Each row was made from one walk, in order. Every step used is in the known rows, and no mark comes twice. Write each row's walk.
In the rows, zero is written as 100.
Known rows
tifes > bafeguk > ludivek > tevegi: 124; 73; 91; 112; 91; 113; 97; 152; 84; 114; 90; 110; 111; 110; 110; 101; 138; 94; 102; 83; 136; 101; 91
bafeguk > ludivek > kege > sede > tifes: 119; 85; 120; 112; 92; 116; 113; 117; 70; 83; 108; 80; 119; 95; 107; 74; 101; 84; 136; 86; 136; 86; 92
nedera > fivuvul: 88; 120; 107; 104; 104; 98; 108; 83; 125; 69; 98; 88; 103; 89; 105; 111; 93; 100; 102; 104; 91; 111; 112
ludivek > kege: 107; 107; 106; 104; 92; 102; 112; 124; 111; 97; 104; 98; 111; 94; 102; 81; 114; 89; 109; 103; 103; 97; 84
bubi > kege > sede > tifes > bafeguk > ludivek: 112; 64; 98; 138; 98; 117; 93; 70; 48; 120; 99; 31; 102; 100; 109; 77; 64; 90; 120; 86; 148; 75; 119
bubi > kege: 99; 73; 97; 110; 102; 97; 96; 65; 100; 125; 102; 74; 100; 99; 102; 88; 78; 101; 96; 103; 97; 93; 100
bafeguk > tifes > bafu > ludivek: 126; 73; 109; 122; 93; 106; 103; 130; 112; 127; 86; 177; 112; 100; 107; 122; 148; 95; 120; 109; 131; 93; 93
ludivek > bafeguk > tifes > bafu: 118; 90; 112; 116; 84; 101; 105; 122; 92; 125; 92; 129; 116; 96; 101; 130; 170; 95; 123; 103; 111; 101; 84
bafeguk > ludivek > kege > sede > tifes > bafu: 123; 86; 113; 124; 91; 115; 115; 103; 70; 96; 105; 86; 120; 94; 114; 74; 114; 88; 156; 88; 156; 91; 94
sede > tifes > bafu > ludivek > bafeguk: 127; 87; 100; 136; 94; 102; 74; 93; 71; 110; 90; 127; 105; 103; 99; 115; 138; 87; 123; 98; 144; 101; 126
bafeguk > ludivek > kege > nedera > fivuvul: 101; 85; 124; 93; 97; 115; 120; 137; 132; 72; 105; 112; 116; 86; 104; 94; 103; 93; 125; 95; 95; 100; 77
kege > sede: 91; 101; 108; 113; 98; 102; 106; 99; 84; 90; 102; 56; 103; 84; 102; 85; 83; 94; 116; 100; 103; 94; 99
sede > kege > nedera > fivuvul: 69; 108; 97; 101; 105; 109; 87; 94; 133; 90; 106; 64; 79; 77; 93; 102; 46; 107; 113; 110; 67; 93; 103
bafeguk > tifes > bafu: 113; 90; 105; 115; 90; 106; 112; 108; 110; 127; 94; 145; 110; 95; 109; 119; 137; 105; 124; 106; 131; 92; 86
sede > tifes > bafeguk > ludivek > kege: 130; 96; 97; 123; 93; 124; 100; 121; 61; 102; 96; 97; 106; 115; 107; 90; 113; 87; 116; 82; 163; 85; 110
kege > nedera: 86; 88; 103; 97; 99; 107; 95; 119; 121; 102; 104; 91; 93; 84; 93; 104; 79; 102; 100; 104; 87; 90; 89
tifes > bafeguk > ludivek > kege > sede: 121; 94; 106; 125; 92; 121; 120; 145; 66; 99; 93; 77; 111; 106; 113; 76; 114; 84; 130; 86; 137; 89; 87
bafu > tifes > bafeguk: 110; 108; 84; 120; 100; 107; 109; 107; 96; 131; 83; 123; 97; 103; 104; 87; 116; 88; 112; 97; 103; 104; 113
bafeguk > tifes: 108; 88; 113; 99; 91; 107; 109; 127; 110; 113; 98; 135; 109; 95; 101; 119; 123; 99; 98; 104; 108; 88; 86
bafu > ludivek: 115; 79; 107; 107; 104; 102; 88; 126; 104; 99; 89; 144; 103; 106; 97; 104; 113; 89; 96; 104; 102; 101; 107
bafu > tifes: 103; 100; 96; 101; 102; 98; 108; 92; 115; 120; 93; 131; 104; 95; 100; 85; 112; 90; 115; 100; 81; 108; 107
kege > sede > tifes > bafu > ludivek: 111; 89; 103; 143; 97; 106; 86; 83; 70; 100; 95; 81; 104; 87; 107; 90; 92; 89; 135; 100; 152; 90; 125

Write each row's walk
125; 77; 89; 111; 94; 110; 106; 141; 99; 135; 85; 141; 112; 104; 109; 87; 147; 85; 117; 85; 113; 108; 100	bafu > tifes > bafeguk > ludivek > tevegi
108; 97; 108; 116; 96; 123; 118; 149; 110; 83; 93; 99; 105; 97; 108; 97; 106; 90; 120; 92; 119; 96; 88	tifes > bafeguk > ludivek > kege > nedera > fivuvul
125; 65; 124; 112; 90; 104; 90; 160; 95; 108; 86; 164; 117; 102; 91; 131; 165; 80; 96; 103; 93; 99; 94	bafu > ludivek > bafeguk > tifes
103; 110; 112; 125; 89; 108; 106; 103; 79; 86; 109; 48; 110; 81; 104; 69; 89; 82; 122; 98; 129; 84; 102	ludivek > kege > sede > tifes
118; 83; 99; 110; 95; 122; 119; 149; 107; 127; 89; 137; 107; 97; 105; 76; 121; 81; 131; 90; 105; 96; 88	bafu > tifes > bafeguk > ludivek > kege > nedera
128; 93; 99; 136; 94; 106; 88; 99; 90; 110; 94; 132; 107; 98; 107; 92; 122; 86; 127; 102; 156; 94; 116	sede > tifes > bafu > ludivek > kege
86; 60; 98; 106; 100; 104; 91; 80; 119; 127; 106; 66; 93; 84; 95; 91; 60; 102; 98; 106; 85; 83; 89	bubi > kege > nedera
121; 87; 95; 111; 100; 118; 106; 128; 69; 108; 89; 111; 103; 121; 109; 103; 115; 97; 112; 84; 134; 96; 101	tifes > bafeguk > ludivek
91; 73; 105; 123; 99; 99; 101; 66; 85; 118; 104; 31; 103; 85; 104; 74; 62; 94; 111; 103; 100; 88; 100	bubi > kege > sede
128; 93; 96; 114; 97; 117; 122; 135; 93; 124; 86; 141; 113; 111; 110; 75; 137; 80; 132; 87; 113; 102; 96	bafu > tifes > bafeguk > ludivek > kege
113; 93; 100; 133; 97; 121; 98; 100; 44; 93; 97; 52; 102; 101; 107; 89; 83; 89; 126; 82; 155; 81; 120	kege > sede > tifes > bafeguk > ludivek
78; 94; 90; 96; 102; 112; 81; 108; 115; 116; 108; 73; 77; 86; 90; 93; 52; 107; 111; 106; 75; 85; 93	sede > kege > nedera
118; 87; 116; 132; 94; 108; 94; 133; 85; 87; 98; 95; 112; 87; 101; 75; 102; 73; 116; 102; 130; 87; 109	bafu > ludivek > kege > sede > tifes
122; 81; 116; 92; 95; 110; 119; 135; 95; 95; 103; 124; 119; 108; 106; 85; 125; 90; 123; 89; 113; 98; 77	bafeguk > ludivek > kege
122; 88; 91; 112; 102; 115; 114; 119; 87; 127; 83; 141; 105; 114; 108; 88; 126; 88; 125; 86; 112; 105; 108	bafu > tifes > bafeguk > ludivek
109; 111; 105; 136; 88; 106; 109; 89; 79; 98; 106; 56; 110; 80; 110; 69; 100; 87; 142; 100; 148; 87; 101	ludivek > kege > sede > tifes > bafu
128; 79; 89; 121; 91; 118; 83; 125; 67; 109; 95; 98; 106; 108; 107; 104; 123; 92; 101; 79; 162; 90; 115	sede > tifes > bafeguk > ludivek > tevegi
116; 87; 109; 146; 93; 105; 83; 94; 57; 100; 93; 75; 109; 88; 101; 99; 119; 82; 136; 98; 140; 96; 124	kege > sede > tifes > bafu > ludivek > bafeguk
112; 87; 119; 103; 86; 103; 101; 138; 91; 110; 96; 123; 117; 96; 93; 130; 159; 90; 100; 100; 91; 98; 85	ludivek > bafeguk > tifes
125; 79; 119; 134; 85; 109; 116; 146; 104; 117; 90; 141; 122; 83; 111; 97; 145; 84; 138; 111; 135; 88; 80	bafeguk > tifes > bafu > ludivek > kege > sede
124; 94; 106; 147; 92; 117; 94; 144; 69; 95; 89; 90; 107; 95; 104; 77; 105; 71; 114; 98; 145; 84; 115	bafu > ludivek > kege > sede > tifes > bafeguk
116; 82; 101; 112; 92; 124; 112; 161; 92; 108; 95; 106; 104; 105; 106; 90; 111; 90; 119; 89; 124; 88; 80	tifes > bafeguk > ludivek > kege > nedera
108; 99; 103; 115; 98; 119; 125; 137; 125; 103; 88; 129; 109; 90; 107; 84; 116; 81; 133; 93; 96; 103; 96	bafu > tifes > bafeguk > ludivek > kege > nedera > fivuvul
101; 81; 90; 145; 96; 111; 89; 57; 57; 124; 98; 15; 94; 91; 106; 77; 55; 91; 109; 95; 141; 75; 123	bubi > kege > sede > tifes > bafeguk
